Known rows, with every step that occurs
T V: [-11.4  12.3   9.1  12.4  -4.0  15.8 -10.1  12.8  11.1 -26.4   5.3 -17.4
  -5.7 -13.3   6.6 -10.7 -16.9  -1.4  -8.6   0.6   7.9]
G L Z T V: [-18.6  -0.7  -4.5  21.4 -14.8   3.5  -3.0  22.3  31.1  -6.2   2.6   9.2
  19.6 -11.3  -1.2 -19.0 -30.7 -12.9  18.0 -14.8 -14.5]
V T Z W F: [ 15.8  -8.8  13.7   2.7  13.6  14.1  10.1 -18.3  41.5   1.8   3.1  -0.9
  -9.8 -34.3 -29.9   2.9 -17.9 -20.0  43.0  -9.7 -26.6]
Z W F T: [ 29.7  -3.7  22.5  12.0  28.8   2.9  -1.4 -18.1  31.1   1.1  -2.9 -15.0
   3.1 -42.8 -27.1   5.2 -24.4 -17.0  44.9 -16.3 -31.9]
L G A V T Z W F: [  5.8  -3.7  53.9  -0.1  13.0  21.2   7.0  -2.1  43.0   3.3 -17.0 -15.2
 -29.5 -57.5 -44.6   4.7  -6.7  -6.6  51.6   5.7   2.7]
L Z: [  4.4   5.7 -18.1   7.0 -13.7  -5.8  -3.0  19.1  30.3 -11.5  -2.3   2.8
  -7.1  13.6  -7.9  -5.4  -9.1 -13.5  14.2  -8.6  -0.4]
G A: [  4.1 -14.3   6.0   7.2  -8.0  17.1 -19.3  18.4   4.8 -16.4 -10.3 -23.3
  -4.8   2.6 -11.7   3.5  10.8 -14.8  11.3  10.1  21.5]
F T: [ 17.4  12.3   9.0  14.8   1.7  -2.9  -4.9   3.1  25.0  -9.6  -8.6 -16.2
   1.6 -11.8 -18.7  -7.4  -8.4   5.6  31.4  -4.9  -7.4]
A V T Z W F: [  8.4  -6.2  32.0  13.7  13.1  21.7   7.4 -15.3  54.0   9.0  -1.0  -8.4
 -22.0 -45.3 -36.6   2.7 -29.6  -6.8  34.9 -25.4 -23.0]
L G: [  7.4  27.4  12.5  -8.3  17.0  -1.0  -2.1   7.5   9.3 -23.6  -1.2 -11.6
  -8.2  -9.9 -11.4  -0.7  -0.3   3.4  11.9  20.2  24.7]
F W Z T: [ 13.0 -14.3   4.9   1.3   1.9 -10.3   8.1  16.9  23.9 -17.9  20.9  -9.0
   6.7  12.0 -31.9  10.4 -24.6 -41.0  30.6 -29.9 -36.8]
F W Z T V: [ -4.3  -7.8  15.4   8.3  -6.0  -2.2   8.0  23.6  22.9 -27.2  23.6 -13.0
   3.7  -3.0 -17.7  -0.7 -36.1 -36.4  18.3 -29.2 -39.8]
T F W: [ 17.4  18.8  12.8 -14.0  25.4  -5.4  -0.4   6.1   2.0 -31.3  10.3   0.8
  -5.3 -18.0  -6.8   9.2 -10.5 -22.6  18.5 -27.4 -23.6]
Z W F T V: [ 12.0   2.6  33.6  18.0  19.6  10.8  -2.0 -12.1  29.9  -8.7   0.2 -18.4
   0.0 -58.6 -13.1  -6.4 -35.6 -12.8  32.9 -16.4 -35.1]
Z W F T V A: [ 12.8 -15.2  36.6  22.5   8.9  17.8  -5.0 -13.5  35.7 -10.3 -12.0 -19.0
 -10.9 -53.5 -29.0  14.8 -18.8 -15.9  37.9   0.6 -28.5]
W F T V A: [  3.9  -7.5  27.6  32.7 -15.5  11.7  -7.7  -6.2  31.3  -4.4 -21.9 -19.0
 -10.7 -40.5 -25.8  -3.8 -13.5  -8.7  37.5   3.7 -11.6]
L Z T: [ -0.3  -3.3 -17.6   7.3 -15.4  -5.6   4.4   8.1  44.2   0.3  -8.0   4.3
   3.6   7.8 -21.9 -11.3 -14.4 -15.9  29.9 -26.7 -14.3]
T F: [  5.1  13.2   4.0  -3.8  15.0  -1.9  -5.8  -5.9  10.5 -14.8  -9.4  -0.6
   2.6 -21.6  -7.1  -4.5  -8.4 -11.8   7.2 -25.9  -3.7]
G L Z W F T V: [  9.0  -1.2  18.9  27.2  11.2  -0.3  -2.7   8.7  35.6  -0.7   3.4   7.1
  14.7 -51.1  -7.2  -8.6 -43.8 -20.9  43.3 -12.5 -43.4]
W Z T: [  0.8 -19.0  -3.7  11.2  -8.0  -6.7   2.7   4.8  32.2  -1.6   1.6 -10.6
  15.1   8.6 -32.0  -2.5 -23.1 -30.2  19.8 -28.3 -16.4]
A V T F W: [  7.3  25.2  28.3   5.5  17.7  12.7   7.3   3.1  24.6 -16.8   4.5   3.3
 -22.1 -40.8 -12.3   3.7 -21.7   5.1  21.8 -33.1 -24.1]

Rows
[-15.9 -30.9  10.7  22.2 -27.7   7.7  -0.8   9.4  36.3 -11.8  -8.5 -14.6
   1.6  -1.7 -34.0   7.1 -17.5 -28.9  12.5 -11.3 -12.5] => W Z T V A
[ 12.8  10.9  13.3 -13.3  23.3  -5.5   7.5  -4.8  16.3 -19.8   4.6   2.8
   5.4 -23.1 -20.9   3.1 -16.0 -24.8  34.6 -45.5 -37.3] => Z T F W
[ -3.2  11.6  14.3  25.4  -2.0  26.0  -2.5   4.2  35.0  -3.0  -3.6 -11.6
 -19.4 -19.8 -12.5  -4.7 -17.3  21.1   7.8  -5.8  10.4] => A V T
[ 16.0   2.6   9.7  -9.1  14.4 -19.9   5.3  15.6   7.9 -27.0  15.0   3.1
   2.1  -6.9 -17.1  11.5 -22.8 -43.7  18.6 -37.1 -37.3] => T F W Z
[ -5.5  19.9  19.7  15.4   7.8  15.9   2.0  -8.2  33.0   0.0 -14.8   2.0
 -14.7 -44.0 -12.5  -9.6 -20.2  15.6  11.2 -31.6  -3.3] => A V T F
[ 14.4  22.4   9.9  -5.8  19.0   5.0   9.4  -0.2  12.7 -23.7   8.6  11.3
 -10.3 -29.7  -5.8   3.9 -11.1  -8.7  29.7 -17.3 -26.9] => V T F W
[ 13.0   5.7   7.0  -1.1   8.1  -9.3  14.0   9.5  18.6 -19.8  13.4  13.1
  -3.3 -18.6 -15.5   6.2 -22.6 -30.3  30.1 -27.5 -40.4] => V T F W Z
[ -6.6  12.2  40.9   2.8 -14.2  15.3   3.0  18.7  36.7  -6.7 -22.4 -16.7
 -30.7 -26.3 -35.9  -7.8   9.5  15.9  38.6  17.3  27.0] => L G A V T Z
[  0.5   4.7   5.1  -3.0  13.0  -2.6   2.2 -17.4  24.4  -3.0 -14.6   1.3
  13.3 -26.7 -20.7 -10.2 -13.4 -14.5  23.2 -44.3 -16.4] => Z T F
[ 18.8 -12.5  15.5  -5.2  20.6   3.7  -0.2 -12.6  31.6  -5.1   4.5 -11.6
  -5.3 -22.5 -31.5   8.5 -17.3 -34.2  31.5 -19.3 -23.2] => T Z W F
[  3.3 -10.6  32.7  10.9  -5.2   7.4   2.7  24.6  23.4 -11.0  -2.9  -4.4
 -17.7 -28.6 -27.1   8.4 -16.8 -25.9  30.6 -32.6 -26.2] => G A V T F W Z
[  1.6  17.5   1.0   4.5   8.6   8.3   3.8 -12.0  21.2  -7.1 -10.7   9.8
  -2.2 -33.6  -5.5  -9.6  -8.7   2.5  18.7 -16.0  -6.6] => V T F
[ 17.8  -5.6   3.7   0.8   4.3  -9.7   0.5  27.6   9.9 -29.2  26.0 -10.2
  -3.5  17.2 -17.9  16.8 -19.6 -38.3  14.4 -11.7 -23.9] => F W Z
[ 25.5   2.6  21.7  -4.2  14.0  -7.3   4.3  -2.0  41.2 -14.9  -1.9 -14.7
  -2.6 -17.9 -36.2   7.1  -9.4  -7.1  47.3 -16.3 -33.7] => F T Z W
[  9.6   6.4  -1.4  -5.2  13.7 -17.0   7.0  14.8  21.6 -11.4   7.5  27.7
  20.1 -16.0 -14.5   1.1 -24.5 -33.9  45.1 -43.1 -46.2] => G L Z T F W
[ 19.5 -10.4  12.0   3.2  31.9  14.0  -7.1 -14.2  18.5  -7.2   7.9 -12.7
  -0.9 -29.0 -16.0  12.8 -21.9 -28.6  16.4 -11.7 -13.9] => Z W F
[ -4.1  10.2  17.9  16.3 -14.3  15.2   4.0   6.2  47.3  -1.2  -6.5  -9.9
 -23.7 -14.1 -28.2  -9.8 -12.9  16.0  22.6 -13.9   1.3] => A V T Z
[  2.6   6.9  -0.5   5.7 -13.2   7.5   6.8   2.4  35.6  -9.0  -3.4  -2.2
 -11.1  -4.0 -21.3  -9.2  -1.8   2.9  29.7   2.4  -1.4] => V T Z
[ 27.5  -3.6   5.9  12.4  10.2 -10.9   5.0  -5.5  48.9   6.4  -6.9   2.1
  -1.4 -31.2 -27.3  -0.5 -27.6 -24.6  55.6 -24.4 -43.0] => L Z W F T
[  3.3  11.5  47.8  -3.4   6.8  -2.0  11.2  25.8  19.9 -17.4  -6.1  -1.4
 -23.1 -41.5 -30.7   7.4 -11.4 -16.4  38.7 -12.1 -11.8] => L G A V T F W Z
[ -3.6 -25.7  18.8  12.1 -18.1   4.6   4.7  21.2  28.0 -28.5  11.1 -13.6
  -7.1   1.9 -33.7  20.3 -19.8 -39.6  23.2 -13.0 -32.8] => F W Z T V A
[  4.8  27.4  50.3  -8.7  17.7  12.7   6.3  16.3  14.1 -22.1 -11.5  -3.4
 -29.9 -52.4 -19.7   4.7   0.5   5.0  38.9  -2.5   1.9] => L G A V T F W
[ -1.3 -11.4   2.0   1.4   2.6 -17.1   6.7  -7.3  30.6   1.4  -9.9   3.6
  19.6 -15.3 -31.6  -7.9 -25.5 -36.4  22.8 -54.2 -30.2] => W Z T F
